Each row was made from one small tree. Brackets hold a mark, then the marks that hang from it, in alphabetical order. Every link used is in the known rows. Write each row's tree.
Known rows
{vosufe {libon duba}}: [-0.29  0.42 -0.90 -0.38  1.52  1.59 -1.94 -1.86 -4.96  3.75 -3.02  3.36
  0.32  3.42  1.52  3.13 -0.52  2.37 -1.83 -0.51]
{simaf {duba {libon rufa vosufe}}}: [-0.24  2.63 -0.93  2.53  0.05 -0.72 -1.24 -0.53 -8.81  5.10 -5.72  2.01
 -4.63  3.24  1.18  2.20  4.03  2.59 -2.75 -0.59]
{gimit libon}: [ 0.18  1.99 -3.34 -0.34  0.87  1.62 -3.98 -3.32 -5.60  5.70 -0.68  1.47
 -3.31  4.74  0.31  2.58 -2.02  2.76  1.70  0.44]
{rufa {libon duba gimit}}: [ 0.07  2.20 -0.40 -3.05  1.01  3.43 -4.51 -2.41 -3.04  2.82 -4.01  3.21
 -1.74  3.43 -1.14  2.70 -0.21  5.36 -2.70  1.56]
{vosufe {libon {gimit fusula}}}: [ 1.11  0.42  0.55 -1.80  1.18  2.89 -4.27 -3.75 -3.94  3.11 -3.81  1.71
  0.90  2.54  2.56  3.61 -0.64  3.60 -0.11  3.09]
{simaf {duba libon}}: [ 0.85  2.33 -2.94  1.99  1.51  1.12 -1.60  0.14 -7.67  6.25 -3.44 -1.41
 -4.19  3.12 -0.52  2.24  2.11  3.48 -0.58  0.20]
{libon vosufe}: [-0.09  1.94 -0.15 -0.11  0.75  1.77 -3.90 -2.52 -7.01  5.83 -1.55  1.20
 -2.21  4.37  1.81  3.71  0.75  1.60 -1.17  0.44]
{gimit fusula {libon rufa vosufe}}: [-0.78  1.41 -0.24 -0.79  1.05 -0.64 -6.22 -4.25 -5.39  4.40 -4.12  3.59
 -2.76  5.80  3.55  2.13 -1.05  2.89  0.56  0.25]
{vosufe {libon rufa}}: [-1.14  1.43 -1.78  0.76 -0.79  1.40 -1.26 -2.13 -5.85  4.87 -2.78  4.72
 -0.74  3.15  2.81  3.67  1.08  1.15 -1.49  0.72]
{vosufe {libon duba {gimit fusula}}}: [ 1.37 -0.38  1.23 -2.84  1.96  2.27 -4.01 -3.41 -2.49  0.96 -5.36  3.96
  2.12  3.03  2.11  2.97 -1.26  4.38 -1.68  1.40]
{fusula {gimit {libon rufa vosufe}}}: [-1.88  2.01  0.47  0.32  0.59  1.30 -4.45 -4.12 -5.43  5.60 -3.23  4.70
 -2.89  6.82  1.71 -0.22 -0.39  1.37  0.44  0.49]
{simaf {duba {libon vosufe}}}: [ 0.26  2.76 -0.95  1.97  1.54  0.29 -2.07 -0.76 -8.72  5.80 -4.43 -1.13
 -4.63  2.65 -0.04  2.47  3.18  3.14 -1.96  0.21]
{gimit fusula {libon duba rufa vosufe}}: [-0.64  0.44  0.91 -1.50  2.10 -1.14 -5.69 -3.86 -4.22  2.37 -5.69  5.55
 -1.61  6.66  3.12  1.43 -1.59  3.63 -0.74 -1.28]
{vosufe {libon duba {gimit fusula} rufa}}: [ 0.88 -0.38  1.48 -2.41  0.89  1.50 -3.29 -3.19 -2.60  0.31 -6.40  6.94
  1.90  3.39  3.36  2.21 -0.32  4.12 -2.49  0.75]
{fivisi {libon gimit rufa vosufe}}: [-1.33  1.43  1.62 -2.09 -0.76  2.98 -2.87 -4.05 -6.38  3.22 -3.99  5.73
 -2.09  3.64  1.00  4.25  2.91  1.09 -3.67  0.62]
{gimit fusula {libon duba vosufe}}: [-0.10  0.34  0.81 -2.15  3.43 -0.25 -6.70 -4.12 -4.15  3.31 -4.27  2.64
 -1.51  6.14  2.20  1.83 -2.95  4.00  0.20 -0.34]
{libon duba {gimit fusula}}: [ 2.26  0.34  1.19 -3.13  1.62  2.64 -5.49 -3.04 -2.42  1.96 -3.74  3.50
  0.89  4.74  1.55  2.04 -1.09  4.67 -0.75  0.71]
{simaf {duba {libon gimit rufa vosufe}}}: [ 0.55  2.75 -0.03  1.39 -0.62  0.50 -1.00 -1.57 -7.34  2.85 -6.96  3.35
 -3.70  1.66  0.81  2.13  5.05  3.42 -3.13  0.55]
{simaf duba}: [ 0.46  2.59 -3.00  0.53  1.71  2.19 -2.66 -1.13 -6.36  5.82 -1.50  0.61
 -3.75  4.25  0.03  2.65  0.75  2.97 -1.07  0.41]
{libon duba {gimit fusula} vosufe}: [ 1.64  0.49  3.12 -2.92  1.91  1.69 -5.68 -3.64 -3.60  1.40 -4.94  3.81
  0.60  4.61  2.06  2.24 -0.16  4.18 -1.91  0.85]

Which tree is each row?
[-0.12  1.30  3.17 -3.78  2.77  1.93 -7.20 -3.72 -3.10  2.62 -5.99  2.30
 -1.63  4.37  0.94  2.62 -0.70  5.82 -2.96  2.17] => {rufa {libon duba {gimit fusula} vosufe}}
[-1.08  1.79 -1.23  0.30  0.12  2.31 -4.02 -3.33 -4.54  5.85 -2.49  4.46
 -2.48  6.91  1.09 -0.73 -1.53  1.84  1.68  0.87] => {fusula {gimit {libon rufa}}}
[-0.71  1.53 -0.48 -1.18  2.03  0.23 -4.45 -3.39 -5.22  3.42 -3.36  3.60
 -2.44  5.31  0.70  2.43 -1.57  3.15 -0.95 -1.25] => {gimit {libon duba vosufe}}
[-0.51  0.84  0.74 -2.77  0.09  3.34 -2.39 -3.21 -4.32  1.72 -4.40  7.89
 -0.47  4.49  0.30  3.31  1.55  2.00 -3.77 -0.68] => {fivisi {libon duba gimit rufa}}
[ 2.31  1.48 -0.72 -0.42  1.90  1.48 -3.69 -1.49 -5.54  3.56 -5.81 -0.78
 -2.62  2.51  0.35  1.53  1.66  5.33 -0.10  2.23] => {simaf {duba {libon {gimit fusula}}}}
[ 1.89  0.44  1.23 -2.46  0.41  1.76 -4.51 -2.73 -2.72  1.15 -5.45  6.45
  1.00  5.26  2.50  1.59  0.02  4.33 -1.45  0.24] => {libon duba {gimit fusula} rufa}
[-1.62  0.47 -0.31 -1.80  0.95  2.32 -2.89 -2.45 -5.81  3.71 -3.26  6.31
 -1.61  5.93  0.91  3.12  0.95  0.94 -3.43 -1.43] => {fivisi {libon duba rufa}}
[ 0.92  1.37  1.91 -1.82  0.65  2.31 -3.52 -3.17 -4.33  1.91 -4.16  4.68
  0.14  3.69  0.62  2.86  0.84  3.24 -3.02 -0.39] => {libon duba gimit vosufe}
[-0.10  1.22 -0.12 -1.11  2.45  0.14 -6.94 -4.55 -5.39  5.16 -2.73  0.36
 -3.00  5.74  2.42  2.69 -2.23  3.39  1.44  1.10] => {gimit fusula {libon vosufe}}
[-0.34  2.10  1.73 -3.17  1.83  2.53 -7.69 -3.87 -4.17  4.61 -4.67  0.33
 -2.84  3.64  1.18  3.31 -0.09  5.22 -1.56  3.68] => {rufa {libon {gimit fusula} vosufe}}
[-0.77  1.64  1.57 -2.21  0.83  3.78 -3.89 -4.39 -6.52  4.26 -3.05  2.74
 -2.33  3.31  0.34  4.94  1.92  1.25 -2.67  1.77] => {fivisi {libon gimit vosufe}}
[-0.64  1.93  0.07  1.90 -1.04 -0.20 -2.09 -1.32 -8.22  5.56 -4.56  2.10
 -2.76  3.55  2.17  3.08  3.28  1.67 -1.43 -0.20] => {duba {libon rufa vosufe}}
[-1.52  1.27  1.84 -0.83  1.44  0.71 -4.42 -3.46 -4.19  3.52 -4.94  6.55
 -2.07  7.46  1.39 -1.13 -1.34  2.05 -0.72 -1.19] => {fusula {gimit {libon duba rufa vosufe}}}
[ 1.13  1.05  2.20  0.05 -0.85  0.28 -4.10 -2.65 -6.27  2.99 -6.96  2.54
 -1.20  3.00  3.11  2.80  2.75  3.70 -0.98  1.30] => {duba {libon {gimit fusula} rufa vosufe}}
[ 1.10  1.65  0.85  0.30 -0.69  1.58 -2.74 -2.51 -7.04  4.12 -4.71  0.69
 -1.95  1.81  0.71  3.72  3.21  2.81 -0.79  1.31] => {duba {libon gimit vosufe}}
[ 1.17  2.57 -0.15  0.84  0.92  1.35 -2.03 -1.40 -7.52  3.78 -5.94  0.34
 -3.68  1.21 -0.42  2.70  3.64  3.86 -2.35  0.73] => {simaf {duba {libon gimit vosufe}}}
[ 1.07  0.59  3.26 -2.47  0.69  0.91 -4.88 -3.32 -3.31  0.45 -6.25  6.81
  0.57  4.97  3.19  1.81  0.89  3.59 -3.01  0.16] => {libon duba {gimit fusula} rufa vosufe}
[ 1.11  1.92 -0.96  0.97 -2.14  1.92 -1.28 -1.74 -6.27  3.81 -4.79  3.59
 -1.43  2.35  1.08  2.66  3.24  3.00 -0.61  0.75] => {duba {libon gimit rufa}}
[ 0.20 -0.43  2.06 -3.86  1.43  2.90 -4.70 -3.80 -3.22  1.52 -5.37  6.53
  0.00  5.49  1.66  2.57  0.11  2.75 -2.93  0.21] => {fivisi {libon duba {gimit fusula} rufa}}
[ 0.16  1.52 -0.25 -2.98  1.55  3.57 -7.22 -3.44 -3.19  4.82 -3.76  0.15
 -2.21  3.95  0.68  2.81 -0.98  5.92 -0.36  4.17] => {rufa {libon {gimit fusula}}}
[ 0.52  2.26 -2.87  2.44  0.25  0.37 -0.77  0.20 -7.89  5.44 -4.65  1.84
 -4.31  3.44  0.66  2.01  3.39  2.91 -1.66 -0.28] => {simaf {duba {libon rufa}}}
[ 0.59  1.43  1.91 -1.24 -1.00  1.54 -2.74 -2.84 -4.55  0.76 -5.36  7.63
 -0.07  3.76  1.51  2.17  2.23  2.87 -3.89 -1.00] => {libon duba gimit rufa vosufe}
[ 1.69  1.01  2.04 -0.72  0.93  1.19 -5.18 -3.28 -5.90  3.96 -5.46 -0.22
 -1.41  2.66  1.92  3.38  1.62  4.02 -0.12  2.16] => {duba {libon {gimit fusula} vosufe}}
[ 0.59  0.38 -0.95 -2.19  3.36  0.50 -6.02 -3.50 -3.20  3.79 -3.34  2.40
 -1.37  6.39  1.53  1.54 -3.47  4.57  1.33 -0.33] => {gimit fusula {libon duba}}
[-0.91  0.73  2.69 -2.72  0.31  2.60 -2.88 -3.92 -5.23  1.29 -5.51  7.86
 -0.84  4.00  0.84  3.64  2.42  1.30 -5.22 -0.75] => {fivisi {libon duba gimit rufa vosufe}}
[-0.04  1.29 -0.24 -1.05  2.73  2.29 -4.74 -3.27 -3.20  4.51 -2.56  3.34
 -1.47  7.18  0.07 -1.02 -3.17  2.91  1.12 -0.30] => {fusula {gimit {libon duba}}}
